Each row was made from one path, in order. Every step used is in the known rows, and no mark comes twice. Write each row's path.
Known rows
lavite-roba: [ -6   7  27  16   5 -21   8 -40 -39 -30  -3  24  35  45  -6   1  30  13
 -12 -35 -13  62   3]
talod-sotaf: [  4   3  30 -18   3 -14  10 -21 -37 -50   3   7  32  42  -1  18  24 -18
   2 -22  -3  23  25]
lavite-garidi-biduv-sotaf-gegen-roba: [-56 -34  -8 -15 -18 -28  18 -33 -13 -10  23  37   4  37  -7 -27   4 -11
  13 -10 -11  77   1]
vogum-sotaf: [  5  -1  33  36 -25 -17  22 -44 -32 -31   7  10  25  44  -9 -20   1  21
  -7 -18  -9  30  -7]
vogum-sotaf-lavite-garidi-biduv: [-28 -43  11  93 -26 -30   9 -62  -8   2  25  25  -1  33  -5 -35  -4  31
   3   2 -11  61 -24]
garidi-lavite-sotaf-biduv: [-13 -10  26 100 -18 -12 -20 -31 -19 -24  24 -14  28  40 -19 -16  38   7
 -17 -26 -22  -4  -7]
sotaf-lavite-garidi: [-25  -1  11  63 -18 -26   4 -43 -48 -34   5  29  11  34  -8   0  25  22
  -8  -4 -11  56 -17]
gegen-garidi-lavite-sotaf-biduv: [-16 -12 -48  92 -19 -12 -16 -29  -9 -18  29 -11  26  46 -21 -25  30  12
 -12 -12 -32   1  -6]
gegen-garidi-biduv: [ -7 -19 -41   4 -13 -21  23 -34  -2  -2  -4  12  28  37  -3 -10  11  20
  12  -2 -15  26   2]
sotaf-gegen-roba: [-41   4  13 -47 -16 -19  20 -27 -37 -43  -4  13  26  52 -17 -12  16  26
   2 -22 -18  26  -4]
roba-lavite-garidi-biduv-sotaf-gegen: [-47 -33   2  10 -28 -22  14 -33 -19  21  19  25   5  28  -9 -12  19 -11
 -13   8  -3  70 -20]
roba-gegen-garidi: [  3   2 -51  -6 -20 -15  20 -34 -30 -47  -9   5  30  43 -16 -15  27  22
  11  -2 -14  33   0]
lavite-sotaf: [  3   7  26  47  -9 -22  10 -36 -38 -30   8   6  31  42 -10   6  29  13
  -8 -17 -19  -7  -6]
biduv-sotaf-lavite-garidi: [-30  -2  11  87 -23 -29   6 -29 -51 -31  21  40   9  31  -3  -2  22 -20
  -3   2  -9  76 -18]
lavite-garidi-biduv: [ -8 -22  13  16 -10 -24  12 -50 -16  -3   0  30  12  28  -2  -4  17  18
   2  -9  -5  51   6]
talod-sotaf-gegen: [ -4  -3  21 -61  -9 -17   4 -20 -44 -33   4   6  25  51  -8   7  18  -9
   6 -10  -7  21  20]
biduv-sotaf-gegen: [-12   3  24 -10 -28 -21  16 -16 -53 -19   8  17  24  45 -10  -5  16 -23
   5  -4 -12  41  -8]
garidi-biduv-sotaf: [-11 -19  36  37 -16 -21  22 -23 -13  -6   8  21  29  29   3  -4  15 -27
  11 -11  -6  43  -1]
biduv-sotaf: [ -5  10  31  33 -19 -17  21 -17 -45 -35   6  22  33  36  -1   5  22 -28
  -1 -17  -7  43  -1]
talod-sotaf-vogum: [ -2  -5  -1  15  -3 -20  -4 -23 -41 -42 -11  13  25  48   2  11  18 -12
   7 -18  -6  23   9]
gegen-garidi-biduv-sotaf-lavite: [-34 -27 -41  80 -23 -29  22 -20  -6  -1  19  23  22  34  -1 -15  12 -17
  17   8 -18  50 -24]
gegen-garidi: [ -1   8 -40   1 -15 -18  20 -28 -30 -32  -6  15  32  44  -8   0  17  19
   0  -6 -18  28   1]
biduv-sotaf-lavite-roba-gegen-garidi: [-30 -12 -58  74 -12 -28   9 -28 -35 -40  21  23  26  45 -14 -24  30 -16
   9  -5 -20  98 -22]
talod-sotaf-gegen-garidi-lavite: [-27  -9 -45 -57  -8 -12 -21 -12 -15 -25  16 -15  30  51 -19 -19  10 -16
  17 -14 -16  23  13]
gegen-roba-lavite-sotaf: [-56   4  12  45  -4 -16  20 -29 -16 -47  17   0  32  41 -16  -1  37  26
 -31 -28 -22   1 -23]

Which path is each row?
[-33 -21 -49  -1 -14 -18 -19 -45  -9   3  30  -3  24  60 -30 -62  -8  23
   1 -25 -26  68 -19]
vogum-sotaf-gegen-garidi-lavite-roba
[-27  -8 -72  84 -15 -24 -29 -30 -13 -15   9  -8  29  50 -18 -26  14  12
   5 -15 -32  -4 -32]
gegen-garidi-lavite-sotaf-vogum
[-26  -4  25  14 -18 -19 -24 -30 -29 -11  16 -21  31  48 -27 -23  21   6
   1 -21 -23 -12 -21]
garidi-lavite-sotaf-gegen
[-38  -3   6  -8 -11 -24  15 -31 -33 -38  16   5  24  56 -18 -15  20  24
  -3 -22 -29  -1  -9]
lavite-sotaf-gegen-roba
[-21 -34 -17  73 -20 -30   1 -39 -19   5   2  44   3  32   7 -13   8 -19
  11  -3  -6  74 -13]
lavite-garidi-biduv-sotaf-vogum
[-78 -28   8  -7 -22 -16  27 -17  -2  -6  15   9  22  37 -11 -19  19  -9
  -8 -13 -10  48 -24]
garidi-biduv-sotaf-gegen-roba-lavite
[ -3  -8  23  -8 -34 -19  17 -42 -41 -14   9   5  18  54 -17 -30  -5  29
  -3  -6 -13  28 -14]
vogum-sotaf-gegen
[ -1  -1  17   9   0 -18   6 -45 -38 -43  -6  12  35  43 -16 -11  39  16
  -1 -31 -10  68   2]
lavite-roba-gegen
[-67 -26  -3  16  -6 -16  21 -46   4 -19   7  22  13  25  -8 -11  24  31
 -22 -21  -6  59 -10]
gegen-roba-lavite-garidi-biduv
[-16   1 -50 -18 -29 -21  20 -14 -43 -14  12  21  21  50  -9 -13   9 -15
   9   8 -18  46  -5]
biduv-sotaf-gegen-garidi
[-11   2   2  66 -26 -23   8 -19 -49 -29  -9  27  24  44   2  -1  16 -25
   2 -11 -11  44 -19]
biduv-sotaf-vogum
[-68  -4 -12 -29 -17 -16  14 -38 -32 -34   6  22   9  42 -19 -12  25  36
 -28 -12 -14  57 -16]
sotaf-gegen-roba-lavite-garidi
[-22 -32   4  -4 -23 -28  11 -36 -27  15  17  35   4  34  -5 -17   7 -17
  12   7  -6  71  -1]
lavite-garidi-biduv-sotaf-gegen
[-62   1  -5  11  -8 -12  19 -39 -24 -50   6  26  17  32 -12  -3  30  30
 -34 -25  -9  57 -12]
gegen-roba-lavite-garidi
[-13 -35 -56  29  -2 -24  16 -34   0  -7  16  22  26  39 -10 -32  21 -19
  19 -13 -14  94   2]
lavite-roba-gegen-garidi-biduv-sotaf
[  5  -6  21  90 -17 -17  11 -35 -36 -27  17   8  21  46  -8   2  41  18
 -23 -10 -22  -1   2]
lavite-sotaf-biduv
[  7 -14  23  76 -35 -11  20 -44 -30 -26  17  11  13  45  -8 -25  11  29
 -22 -10 -14  34   0]
vogum-sotaf-biduv
[-25 -10 -59  52  -7 -26   6 -39 -29 -39   3  14  27  48 -18 -22  34  25
   5  -8 -22  77 -20]
sotaf-lavite-roba-gegen-garidi
[-22  -9  10  36  -1 -25  -4 -33 -43 -46  19  25  10  37  -1  10  24  -9
   0  -6  -5  55   9]
talod-sotaf-lavite-garidi
[-63  -5 -23  79 -11 -22   7 -32 -19 -43   3   6  24  49 -13  -8  31  30
 -28 -25 -26   0 -41]
gegen-roba-lavite-sotaf-vogum
[-15 -25 -48 -39 -24 -24  18 -32  -9  14  -2  11  20  48 -10 -19   7  26
  16   9 -16  24  -3]
sotaf-gegen-garidi-biduv
[-18   1  33  57  -9 -15 -20 -31 -21 -28  15 -15  39  39 -20 -12  27   1
  -3 -31 -20 -10 -16]
garidi-lavite-sotaf
[  6  -9  22  26  -8  -8   8 -21 -34 -44  11  10  21  43   0  13  35 -11
 -12 -14  -7  28  34]
talod-sotaf-biduv
[-21 -15 -81  74 -19 -21 -30 -35 -10 -31   4 -20  28  50 -28 -40  20  13
  17 -11 -29  -1 -33]
roba-gegen-garidi-lavite-sotaf-vogum
[-21 -23 -59  75 -16 -26  10 -54 -21 -34  23  11  20  55 -21 -51   9  34
   3  -7 -23  84 -29]
vogum-sotaf-lavite-roba-gegen-garidi
[-27   4   7  25 -16 -14  10 -42 -37 -25  -1  21  18  29 -10   8  34  25
 -33  -9  -2  52 -14]
roba-lavite-garidi
[-19 -21  16  86 -17 -25   5 -56 -31 -39  18   7  21  50 -20 -43  17  27
  -1 -20 -16  78 -29]
vogum-sotaf-lavite-roba-gegen
